Every row comes from one small tree of marks. Brackets hold a mark, then the marks that hang from it, in alphabetical order. Every link used is in the known rows. Which tree was each row made from?
Known rows
{lameb {bobu gifi}}: [ 3.07 -0.69 -0.89 -0.97  0.37  1.44 -0.24  0.67 -1.43  2.07 -0.40  4.61
  2.38  5.44 -2.03  1.39  2.56  0.72 -0.71 -1.37 -3.92  0.93]
{lameb bobu}: [ 3.34 -0.51  0.52  0.11  0.85  1.02  0.60  0.37 -2.58  4.10 -1.13  2.84
  2.71  3.59 -2.88  2.14  4.07 -0.29  0.86 -0.97 -4.88  1.30]
{lameb {bobu lepo poge vugi}}: [ 3.73  1.55 -2.25 -2.19 -1.29 -0.23 -1.06  1.24 -5.94  2.18 -2.07  0.27
  0.91  5.45 -3.23 -1.33  3.32 -1.57 -0.31  0.05 -3.34  2.03]
{bobu fota gifi vugi}: [ 3.41  1.52 -2.34  1.08 -0.71  1.24 -1.06  2.87 -2.50  2.06 -0.02  1.73
 -0.48  5.59 -0.89 -1.55  4.24 -0.38 -1.79  0.01 -2.45  0.06]
{fota {bobu lameb lepo poge vugi}}: [ 2.11 -0.21 -1.11 -1.84 -1.27 -1.11 -2.06 -0.10 -9.01  3.57 -1.74 -1.82
  1.71  3.78 -2.94 -0.61  2.04 -3.50 -1.29  0.55 -4.13  2.08]
{lameb {bobu fota gifi poge vugi}}: [ 2.86  1.87 -2.72 -1.63 -1.13  0.45  0.92  3.04 -3.69  2.64 -0.07  2.51
  2.28  7.34 -2.59 -1.15  1.85 -0.89 -3.34 -1.23 -3.57  1.00]
{lameb {bobu fota vugi}}: [ 5.04  1.95 -0.75  1.14 -0.49  1.55  1.57  2.77 -3.52  5.68  0.08  1.89
  1.85  4.94 -2.66  0.49  5.23 -1.03 -0.44 -0.46 -4.74  0.84]
{fota {bobu {gifi {donu veton}} lameb}}: [ 0.47 -5.02 -0.78 -0.04  0.64 -0.12 -2.51 -3.03 -4.37  7.04 -3.46  3.55
  2.72  2.12 -1.70  3.10 -0.84 -1.15 -2.06 -1.24 -2.74  1.93]
{fota bobu}: [ 1.97 -1.25  1.16  0.06  1.36  0.54 -1.73 -1.05 -3.64  3.98 -0.84  0.53
  0.97  1.68 -1.80  2.83  2.94 -1.35 -0.52 -0.98 -5.57  2.07]
{gifi {donu veton} poge}: [ 1.91 -3.92  0.29  1.57  0.98  0.58 -1.24 -1.31 -2.18  5.99 -5.84  3.47
  0.53  2.82 -1.26  2.56  2.73  0.49  1.21 -0.85 -2.19  2.55]
{lameb {bobu gifi poge vugi}}: [ 2.23  1.50 -2.62 -3.59 -0.86  0.48 -1.53  2.06 -3.44  1.81 -1.17  3.00
  1.31  6.85 -1.97 -0.91  0.97  0.14 -2.08 -1.37 -3.24  1.26]
{lameb {bobu fota {gifi donu} poge}}: [ 1.84 -1.71 -2.03 -0.28 -0.29 -1.51  0.61  1.34 -2.32  4.03 -1.92  2.59
  3.04  6.26 -3.13  0.13  0.43 -1.02 -3.95 -2.69 -3.00  1.09]
{lepo bobu}: [ 2.64 -2.15  0.53 -0.45 -0.46  1.71 -0.97  1.15 -4.82  1.60 -2.15  0.31
  1.13  0.61 -2.07  1.85  3.92 -0.46  0.36 -0.40 -4.44  1.04]
{bobu gifi lepo poge}: [ 0.98 -0.41 -2.92 -1.03 -0.82 -1.04 -2.14 -0.26 -3.94 -2.14 -2.40  0.82
 -0.08  5.61 -2.09 -1.74  1.79 -1.02 -1.86  0.08 -1.48  1.85]
{donu veton}: [ 0.85 -1.11 -0.56  1.30  1.50  1.27 -0.29 -1.40 -3.19  4.49 -3.67  2.99
  0.85  1.10 -1.55  2.67  2.91 -0.52  1.23  0.22 -2.40  1.94]
{bobu lameb poge}: [ 0.32 -1.17 -0.30  0.12  1.22 -1.79  1.23  0.85 -5.98  2.73 -2.19  0.71
  3.89  2.94 -3.06  0.88  1.95 -2.05 -0.08 -0.24 -2.98  0.31]
{gifi donu poge}: [ 2.94 -3.38  1.23  1.63  1.23 -0.49 -1.53  0.46 -1.61  4.02 -4.27  1.95
  0.31  4.06 -1.28  0.96  3.93  0.79  0.56 -1.27 -3.37  1.40]
{lameb {bobu fota gifi lepo poge}}: [ 2.95  0.65 -2.71 -0.30 -1.57 -0.15  1.62  0.77 -4.12 -0.11 -0.35  1.85
  2.94  7.41 -3.61 -0.78  2.63 -1.93 -3.03 -0.36 -3.17  2.35]
{fota {bobu lameb vugi}}: [ 2.97 -0.77  0.65 -0.45  0.10  0.49 -1.77  0.60 -6.47  6.16 -0.30  0.42
  1.74  2.84 -2.28  1.28  3.11 -2.03 -0.20 -0.21 -5.00  0.80]
{lepo {bobu poge}}: [ 0.76 -2.11 -0.33 -1.99 -0.56  0.16 -0.75  1.31 -5.96  0.54 -3.07 -0.59
  1.64  1.25 -2.60  1.14  1.91 -1.33 -0.86 -0.82 -4.20  1.56]

Write each row's tree
[ 3.06 -2.63 -0.84  1.03 -1.64  1.68  2.23  2.50 -5.51  1.38 -0.27  1.77
  3.91  3.29 -2.73  1.28  3.43 -1.30 -1.89  0.06 -3.58  0.11] : {lepo {bobu fota gifi lameb}}
[ 3.32 -2.26  0.25 -0.52 -0.86  1.53 -2.35 -1.37 -3.02 -0.30 -1.27  1.98
  0.42  6.51 -1.17  0.46  3.66 -0.10 -1.39  0.15 -4.21  3.84] : {fota {bobu {gifi poge} lepo}}
[ 2.21 -5.33  1.45  0.04  0.31 -0.08 -1.99 -0.45 -3.36  5.04 -2.35  3.19
  2.61  5.45 -1.58  1.78  1.52  0.06 -1.62 -1.60 -4.25  1.64] : {fota {bobu {gifi donu poge} lameb}}
[-1.21 -2.94 -2.70 -0.95  0.66 -1.51 -3.15 -1.53 -2.83  3.51 -5.48  2.89
  0.48  3.40 -1.41  0.71 -1.57  0.05 -2.35 -1.59 -0.45  1.92] : {bobu {gifi {donu veton}} poge}
[ 1.64 -1.86 -0.47  0.15 -1.06 -0.05  3.34  2.50 -7.98  2.14 -1.67 -0.79
  4.79  1.91 -3.84  1.31  2.74 -3.02 -1.57 -0.02 -4.48  0.89] : {lepo {bobu fota lameb poge}}
[ 1.80  0.45 -1.81  1.91 -0.37 -1.53  1.14  0.41 -5.08  0.32 -1.81 -1.39
  1.41  4.07 -3.16 -0.74  4.09 -3.08 -1.74  0.61 -2.80  1.63] : {bobu fota lepo poge}
[ 3.42 -2.07  0.60  1.83 -0.96  1.35  3.24  2.42 -6.78  3.49 -0.82  0.07
  4.06  1.55 -3.37  1.98  4.65 -2.34 -0.30  0.43 -4.77  0.23] : {lepo {bobu fota lameb}}
[ 2.23  1.10 -2.69 -0.96 -1.06 -1.19 -2.49  1.00 -6.16  0.88 -2.93 -1.36
 -1.33  4.41 -2.14 -2.24  3.39 -1.61 -0.45  0.35 -2.23  1.32] : {bobu lepo poge vugi}
[ 0.72 -0.75 -1.78  0.98 -0.15 -1.07  2.48  1.77 -4.74  1.32 -0.46  1.65
  4.35  5.55 -2.70 -0.16  1.61 -2.01 -2.71 -0.36 -2.34 -0.02] : {bobu fota gifi lameb poge}
[ 4.65 -1.45 -0.63 -0.51 -1.32  2.16  0.18  0.41 -2.20 -0.27 -1.61  4.56
  2.01  7.82 -2.48  0.33  4.63  1.12 -0.03  0.01 -3.62  2.90] : {lameb {bobu {gifi poge} lepo}}
[ 0.77 -0.51 -1.45 -3.13 -0.47 -0.45 -2.22  1.04 -6.53  2.95 -0.77  0.97
  2.25  5.06 -1.91 -0.48 -0.22 -1.82 -2.82 -0.74 -3.46  1.04] : {fota {bobu gifi lameb poge vugi}}
[ 4.61  1.85 -2.06  0.04 -1.04  2.03  0.36  3.16 -2.34  3.59  0.80  3.36
  1.58  7.02 -2.11 -0.59  4.07 -0.02 -1.95 -0.84 -3.62  0.54] : {lameb {bobu fota gifi vugi}}
[ 1.97  0.32 -2.81 -2.30 -2.71  1.21 -0.88  3.91 -5.79 -0.03 -1.52 -0.28
  0.81  4.55 -1.77 -1.63  2.17 -1.18 -3.36 -0.41 -2.99  1.08] : {lepo {bobu fota gifi poge vugi}}
[ 2.62 -1.44 -1.17 -0.49 -0.69  0.58 -3.63 -1.99 -3.35  0.43 -0.62  0.86
 -0.40  4.45 -1.80  0.39  2.66 -1.25 -1.90 -0.17 -3.80  2.46] : {fota {bobu gifi lepo}}
[ 1.06 -0.63 -0.44  2.15  0.83 -1.55  3.57  1.62 -5.89  3.28 -1.20  0.10
  4.25  3.75 -3.45  0.97  2.65 -3.16 -1.27 -0.11 -3.37 -0.07] : {bobu fota lameb poge}
[ 2.37 -2.53 -3.34  3.08 -0.99  0.02 -1.49 -1.74 -2.70  3.48 -3.79  2.21
 -0.15  4.16 -2.00 -0.12  2.36 -1.09 -2.23  0.40 -0.15  2.19] : {bobu fota {gifi {donu veton}} lepo}
[ 4.12 -1.30 -0.86  1.47 -1.06  0.59 -1.47  3.00 -1.56  3.91 -2.62  2.35
 -0.80  7.21 -0.67 -1.75  4.09  0.93 -2.43 -0.99 -2.08  0.62] : {bobu fota {gifi donu poge} vugi}
[ 3.41 -0.16 -0.44 -0.97 -0.69  2.04 -2.28  2.43 -1.95  1.13 -1.73  3.58
 -0.77  6.91 -0.19 -1.33  4.19  1.78 -0.20 -0.14 -2.37  0.91] : {bobu {gifi poge} vugi}
[ 1.02 -2.03 -1.40 -0.78 -1.84  0.26  2.54  2.57 -6.89  0.34 -1.20  0.54
  4.51  3.95 -3.18  0.62  1.40 -2.16 -3.11 -0.22 -3.09  0.60] : {lepo {bobu fota gifi lameb poge}}
[ 2.32  0.60 -2.13 -0.59 -1.18 -1.44 -1.07  1.49 -8.12  1.80 -2.45 -1.24
  1.06  4.62 -2.92 -1.73  3.05 -2.64 -0.02  0.96 -1.97  0.76] : {bobu lameb lepo poge vugi}
[ 3.08  1.07 -2.48  1.26 -1.36 -1.24  1.46  2.48 -8.04  2.60 -1.34 -1.63
  2.04  5.04 -3.57 -2.09  4.12 -3.59 -1.25  1.39 -2.20  0.52] : {bobu fota lameb lepo poge vugi}
[ 2.73 -0.12 -1.63 -0.22 -0.60  0.60 -1.45  2.15 -4.30  2.70 -0.78  2.70
  1.23  5.39 -1.59 -0.97  2.88  0.07 -0.33  0.25 -2.03 -0.83] : {bobu gifi lameb vugi}
[ 2.17  0.95 -1.65 -2.20 -1.16 -0.55 -3.59 -0.37 -7.17  2.08 -1.97 -2.40
 -0.70  3.67 -2.38 -1.03  2.26 -2.58 -1.95 -0.11 -4.05  2.89] : {fota {bobu lepo poge vugi}}
[ 2.54  0.33 -1.44 -1.21 -1.89  0.94  0.15  3.77 -6.86  1.83 -1.96 -1.87
  1.02  2.49 -2.50 -0.52  3.37 -1.92 -2.06 -0.10 -4.20  1.07] : {lepo {bobu fota poge vugi}}
[ 3.27 -1.37  0.86 -1.59 -0.58  1.74 -1.52  1.57 -4.91  3.52 -0.50  2.87
  2.12  6.44 -1.05  0.41  2.66  0.21 -1.00 -0.24 -4.42  1.75] : {fota {bobu {gifi poge} lameb vugi}}
[ 3.82  0.63 -0.56  2.47 -0.24  0.36  1.86  3.02 -5.44  5.33 -0.47  0.45
  2.25  3.94 -2.65 -0.04  5.19 -2.09  0.09  0.79 -3.14 -0.80] : {bobu fota lameb vugi}
[ 5.69  1.75 -2.99  0.54 -2.39  1.88 -0.29  2.32 -3.45  1.96  0.35  2.12
  0.54  7.36 -2.69 -1.88  5.17 -0.77 -2.11  0.56 -3.19  1.44] : {lameb {bobu fota gifi lepo vugi}}
